Each row comes from the steps of one walk. Every step used is in the known rows, and no mark comes twice. Write the walk behind each row, first mark first.
Known rows
nibin, pufu, nerek, sipus: [  4.3 -26.5 -16.5  -4.0  20.3  17.3 -30.6 -20.6   9.7  11.2  -5.4 -41.8
 -22.9  31.4  21.0  -9.0   2.3  -9.0   3.5 -18.5 -39.1]
nipas, pufu, nerek, zosuk: [ 11.3  -2.9  26.2  30.8  31.1 -15.6  10.5 -17.7 -28.1   1.0  12.4 -32.4
 -38.5   7.4  46.3  34.4  20.7  10.9  -3.3 -21.9 -27.5]
nipas, pufu, rigu, zosuk, nerek, sipus: [ -5.7  40.8 -30.0 -29.4  14.4  19.5  21.2 -28.9  27.9 -15.8   8.1  45.4
  18.3  34.1  16.3  16.0  31.1  10.7   9.1  11.9  -7.1]
kase, pufu, nipas: [-24.3  -7.0  -2.6  -8.6 -23.5  26.9  10.2 -19.7  52.8  -7.9 -26.1  -7.1
  16.6   5.5   4.1 -35.2  -3.4  -0.4 -12.7  -6.0   1.1]
nerek, sipus, nibin, pufu: [-10.3 -47.7  11.0  12.3  11.3  11.6   2.9 -20.6  10.4  -3.7  11.9 -18.1
  20.4   0.7  10.3 -37.2  -0.8 -14.1   6.6 -17.7   0.1]
zosuk, nerek, sipus, nibin, pufu: [  2.3 -21.7   7.0  36.4  34.4  35.5 -26.5 -26.7  23.4  28.3   8.8   0.8
  23.2 -11.6  46.2 -36.4   9.7 -22.5   5.5  -2.9  -4.1]
nibin, pufu: [-16.9   4.5  -8.7   6.9 -24.3  34.9 -24.1   4.5  -5.0 -11.6 -14.4 -17.5
   6.0  15.3   4.3 -41.2 -30.9   2.1 -14.0 -20.4 -19.9]
rigu, zosuk, nerek, sipus, nibin, pufu: [ 10.0 -12.3  -4.9  21.9   3.9  12.1 -47.1   4.1  22.7  25.8  18.9  24.4
  16.5 -10.4  20.1 -17.1  12.4 -33.1  23.4  24.8  24.8]
kase, pufu, rigu: [ -8.6  13.2 -29.5 -11.5 -10.9  13.9  17.4  -4.8  14.0 -31.1 -28.1   6.2
  19.5  21.0   0.1 -23.2  -7.7  48.5 -16.6   8.1 -10.0]
nipas, pufu, nerek: [ 28.7   0.9  15.6  -0.9   2.4 -16.8   7.6  -3.4 -14.1  -3.0   5.3 -25.8
 -19.7  30.0  24.3  24.1   7.7  20.1 -19.6 -20.7 -14.1]
kase, sipus, nibin, pufu, rigu, zosuk: [-15.6  -2.2 -15.2 -13.8 -44.0 -23.8  15.7  29.7 -27.6 -30.9  16.0  29.3
 -13.7  15.0 -53.5 -11.5 -41.6   2.9   7.6  26.5  45.9]
nipas, pufu, nerek, sipus: [  4.1 -21.7  12.4 -15.5  35.6 -11.2  25.8 -27.8  14.7   1.7   9.8 -30.2
 -10.8  35.5  34.8  24.0  34.0   7.9   0.9 -24.5 -29.9]
zosuk, nerek, sipus, nibin, pufu, rigu: [ 20.2  -2.7 -18.9  12.4  33.9  44.6  -2.0 -46.8  12.0   3.1   2.7  15.3
  19.2  10.8  24.0 -31.7  -1.9   3.1  -5.5  -4.0  -4.7]
nibin, pufu, rigu, zosuk: [  3.5  34.5 -51.2 -28.6 -56.1  21.3 -20.6  10.6 -17.9 -38.6 -10.2  20.7
  -6.7  41.2 -40.5 -17.7 -34.7   8.4  -7.4  11.0  10.0]
kase, sipus, nibin, pufu: [-37.8 -31.1  26.1  19.0 -11.4 -13.3  13.0  24.0 -13.3  -2.2  11.0  -8.1
  -1.6 -11.4 -10.7 -35.8 -33.7  -5.5   2.4  -2.5  14.3]
nipas, pufu: [-17.1   7.3  21.6  -0.1  -7.5   4.4  28.0  -4.5  -0.8 -18.4   1.8  -8.2
  17.4  17.4  15.9  -8.8   2.2  17.4 -16.3 -24.1 -11.0]
nerek, sipus, nibin, pufu, rigu: [  5.7 -27.7 -18.0 -10.2   8.2  20.2  27.2 -43.1  -1.8 -25.9   5.3  -7.9
  14.5  28.7  -9.2 -33.1 -13.3   7.0  -6.6 -18.0   1.8]
rigu, zosuk, nerek, sipus, nibin: [  8.9  -1.6   3.7  22.0  28.9  -4.9  -2.0   4.0  49.4  23.3   7.5  13.1
  33.3   3.8  21.5  11.4  12.8 -43.9  22.3  48.1  32.4]
zosuk, kase, pufu, nipas: [-10.8  11.3   5.1 -29.2 -30.9  23.5  -1.2 -10.6  37.2   7.1 -25.3  11.6
  24.1 -33.7 -12.2 -16.5  21.8   4.5 -13.3 -26.6  -6.2]
kase, sipus, nibin, pufu, nipas: [-38.4 -30.4  25.5   3.5 -28.3   9.0  30.2 -12.6  11.4  -9.3   7.3  -9.9
 -12.7  -6.3 -28.9 -41.8 -37.7 -30.4  -5.5 -17.7  25.8]
nibin, pufu, rigu: [ -2.8  24.5 -34.4 -14.8 -24.3  42.8  -1.3 -16.5 -13.3 -37.0 -22.4  -3.6
   0.3  39.1 -18.6 -35.9 -40.2  24.2 -26.9 -19.3 -20.2]
rigu, zosuk: [-11.9  21.6 -14.6  -2.6 -29.0  -7.9  -2.4  32.4  21.2 -16.0 -15.7  -6.9
  16.5  32.7 -20.1   7.2 -25.4 -22.2   5.6  32.0  15.8]
pufu, nerek, sipus, nibin: [ 32.5 -44.0  13.8  15.2  48.3 -24.6  22.2 -20.6  23.3  15.0   4.8 -48.9
  -2.7  28.2  21.7  20.2   5.8 -20.9   2.6  14.6   4.3]
nibin, pufu, nerek: [ 29.2  -4.5 -13.0   9.8 -13.4  13.9 -45.9   2.8 -16.7   5.4 -11.0 -34.0
 -32.9  25.6  12.3  -7.9 -26.1   2.3 -15.9 -14.1 -22.5]
zosuk, kase, sipus, nibin, pufu: [-22.5 -16.0  33.9   0.8 -17.2 -16.5  -0.7  32.0 -29.7  15.6  12.8  12.2
   7.4 -48.3 -25.7 -13.9 -11.1   0.0  -4.1 -22.1   9.4]

Which walk is each row?
[ 11.6 -22.0   0.4 -27.4  28.2 -15.3 -21.5   2.1  26.9  34.7  -8.9  -9.8
   8.3 -25.3  26.0  23.9  57.9  19.5   9.9 -13.2 -35.8]
zosuk, kase, pufu, nerek, sipus
[ 34.2   3.0 -30.5  -7.2 -52.6  -4.4 -11.4  13.6 -33.0 -33.8  11.3  21.7
  -1.2  22.4 -43.9 -14.2 -35.3   7.2  -9.2  17.6  49.7]
sipus, nibin, pufu, rigu, zosuk
[ -6.0  38.6 -56.3 -21.1  -2.6  47.4 -31.8 -17.5  26.7  -6.1  -8.5  36.6
   7.2  31.2  -1.7 -15.2   0.6  -9.0  12.9  18.8 -15.2]
nibin, pufu, rigu, zosuk, nerek, sipus
[-26.0   6.8  21.9  10.5  16.9  -9.8 -26.5  22.1 -42.3  27.6   2.3 -17.2
 -55.9 -43.8   4.5  27.2   6.4  -4.0  12.3 -21.9 -45.9]
nibin, pufu, nerek, zosuk, kase, sipus
[ 18.4  50.4 -18.1 -60.2 -47.9 -12.1  22.2  11.3 -30.7 -32.8   7.9  50.7
  18.0   8.3 -44.9  34.1  20.3  34.5 -15.7 -13.9  13.4]
nipas, pufu, rigu, zosuk, kase
[-28.9  18.6  -3.6  14.2  57.8  41.2   7.0 -27.6  67.4  17.2 -23.1 -11.8
  32.7  18.3  47.6  -7.8   9.5 -26.3   6.5  11.7 -36.4]
zosuk, nerek, sipus
[-19.8   3.4  28.1 -13.2 -24.2 -58.7  24.2  61.4  -5.5   9.5  11.4  23.0
  16.8 -35.3 -50.4  33.3  -2.8 -20.7  14.7  31.2  46.3]
rigu, zosuk, kase, sipus, nibin
[ 29.5 -66.3  12.2  15.5  38.2 -36.2  -1.1  -8.2  24.9  22.5  10.6 -26.7
   0.1  -3.2  40.5   7.9  34.9  11.0  12.7  15.7  10.0]
kase, pufu, nerek, sipus, nibin
[-48.4  32.5   6.3 -33.9 -28.0 -32.0  13.4  60.9  11.1   5.0  -9.7  20.9
  12.0 -18.2 -48.6  31.4  -5.3 -18.4  16.2  23.7   8.2]
rigu, zosuk, kase, sipus
[ -7.6 -45.9   8.2  -4.8  -1.2  34.2  18.3 -59.1  34.3  -8.7   8.2 -22.3
   7.3  14.4  -6.2 -47.3  -6.7 -38.7  -1.5 -30.9  12.7]
nerek, sipus, nibin, pufu, nipas
[-25.9   9.4  47.7   0.9  31.5 -40.9  26.9  13.6 -38.9  19.3  17.0  -7.3
 -42.8 -39.3  19.1  56.3  40.4  13.7   7.3 -30.6 -38.5]
nipas, pufu, nerek, zosuk, kase, sipus
[ 23.4  16.5 -26.1   1.2  26.5   4.9  20.9 -19.9  38.3  -2.9   0.7  27.3
  29.2  26.8   1.3  15.8   5.3 -19.4  11.4  50.2  34.1]
pufu, rigu, zosuk, nerek, sipus, nibin
[ 14.8  57.9 -35.3 -48.4 -37.2  -0.2   9.3  18.6  -5.2 -24.8 -21.6  27.3
  18.9  16.7 -59.9  30.5 -12.1   9.7  -9.5  15.7  10.9]
pufu, rigu, zosuk, kase
[ 59.0 -34.7  10.4  31.0  -8.7 -11.0 -38.3   4.4 -33.1  13.5  13.2 -31.9
 -29.8  11.1  11.1  -6.4 -23.4   1.0 -19.9  -7.9  14.7]
sipus, nibin, pufu, nerek
[-25.8   9.8  15.9   0.1  -4.7  23.4  -1.3 -22.7  21.8   8.5 -19.9   2.7
   6.5 -54.4   7.3  -2.3  33.3  -2.2   1.4 -24.9 -23.0]
nerek, zosuk, kase, pufu, nipas
[-26.3  -2.3  44.3  -1.0   8.0 -34.0  44.2  32.7  -2.0  12.2   1.3   0.3
  22.0 -35.2 -23.5  15.0  -7.8  -8.7  -2.4   1.8  16.3]
zosuk, kase, sipus, nibin
[-13.2  30.4  -9.6  -4.4   9.8  10.6   8.8  -6.5 -13.5 -10.2 -18.1  18.7
  10.9 -38.8   4.2   8.8  30.3  42.9  -2.6 -12.9 -29.2]
nerek, zosuk, kase, pufu, rigu
[ 54.3 -17.9  26.7  38.7  11.9 -14.8 -45.0   2.1 -60.1  31.7  21.6 -21.5
 -39.9 -49.6  15.1  23.1  12.7  -3.0  -5.3 -26.8  -6.5]
sipus, nibin, pufu, nerek, zosuk, kase
[-74.1  23.6  34.1  11.1  33.5 -10.5  36.3  20.8   0.2   8.1 -11.6 -10.0
  -1.4 -40.4  -2.7  24.2   6.3 -14.0  14.7  -5.3 -36.5]
nerek, zosuk, kase, sipus
[ 21.1 -24.9  30.8  -0.6  -6.6 -34.2 -20.3  33.5 -44.8  32.4  16.8  -5.0
 -32.0 -39.3 -16.6  18.0  -5.5   1.3  -4.6 -18.4   7.5]
zosuk, kase, sipus, nibin, pufu, nerek
[  9.3   6.8   8.8  38.7  41.2  -3.9  -2.0  -9.5  -1.7   7.6 -15.7 -56.6
 -37.2  16.9  32.9  29.9  -8.9 -18.3   0.8  11.3 -31.8]
pufu, nerek, zosuk
[ 50.0  19.4 -22.8 -29.9 -62.3  -8.3 -22.5  20.3 -47.9 -16.5  12.6  44.3
   6.5 -12.6 -61.7   5.4 -10.7  13.5 -13.7  -2.4  42.9]
sipus, nibin, pufu, rigu, zosuk, kase
[-12.7  25.4 -48.2 -17.2  14.5  18.3 -12.6  -4.9  57.1   2.3 -12.7  45.8
  27.9  10.5  20.0  -2.4  31.6  13.0  23.6  44.5  -5.0]
kase, pufu, rigu, zosuk, nerek, sipus
[  7.7 -38.9  21.4  20.9   1.5 -31.5  -9.8  23.5 -27.1  15.8  16.1 -25.5
 -40.5   1.2   1.7  -3.0 -29.4  -4.5  -1.1   1.5  14.2]
kase, sipus, nibin, pufu, nerek
[ 11.4  47.1 -47.5  -2.5 -19.5  14.4 -30.5  20.6  27.8  -3.0 -19.5  51.9
  17.8   6.9  10.0  -1.5   4.8  27.6   2.2  49.5  13.5]
kase, pufu, rigu, zosuk, nerek
[ -9.0 -38.7  36.2  52.2  27.1 -32.8  -7.6  10.7 -41.7  15.8  23.0 -33.5
 -61.3 -21.3  22.9   8.0 -16.9 -13.4  14.3   3.1  -1.8]
kase, sipus, nibin, pufu, nerek, zosuk
[ 11.8 -17.9 -33.8 -22.7 -22.9   0.6   7.3 -13.8  -3.1 -29.3  14.8  17.1
   7.7  30.6 -33.1 -13.0  -8.8  -5.1  11.5  13.0  31.9]
nerek, sipus, nibin, pufu, rigu, zosuk
[ -1.9  28.4  -9.0 -24.8  -6.7  15.1  55.9 -26.6 -12.0 -44.8  -7.0   8.5
  11.4  44.1  -2.6  -5.1  -5.8  42.7 -29.2 -25.2 -11.5]
nipas, pufu, rigu
[ 48.7  29.3 -28.8  12.9 -30.4  20.3 -40.9   5.8 -20.1  -3.3   7.9  42.2
   3.1   8.8 -12.6 -11.6 -26.4  -3.2 -10.1  31.3  40.9]
sipus, nibin, pufu, rigu, zosuk, nerek
[-29.0   9.5  16.6  18.4  10.7  -0.8 -16.5  15.5  -2.4  13.8 -12.7   5.1
  16.8 -61.6  26.3   3.8  38.6  21.1   9.8 -14.2 -30.5]
nerek, zosuk, kase, pufu
[  3.5 -14.0  49.1  31.3  44.6 -54.9  24.4  20.6 -30.8  32.3  13.2 -26.0
 -36.6 -47.5   5.0  57.8  10.4 -16.5  10.9   6.2   1.0]
pufu, nerek, zosuk, kase, sipus, nibin
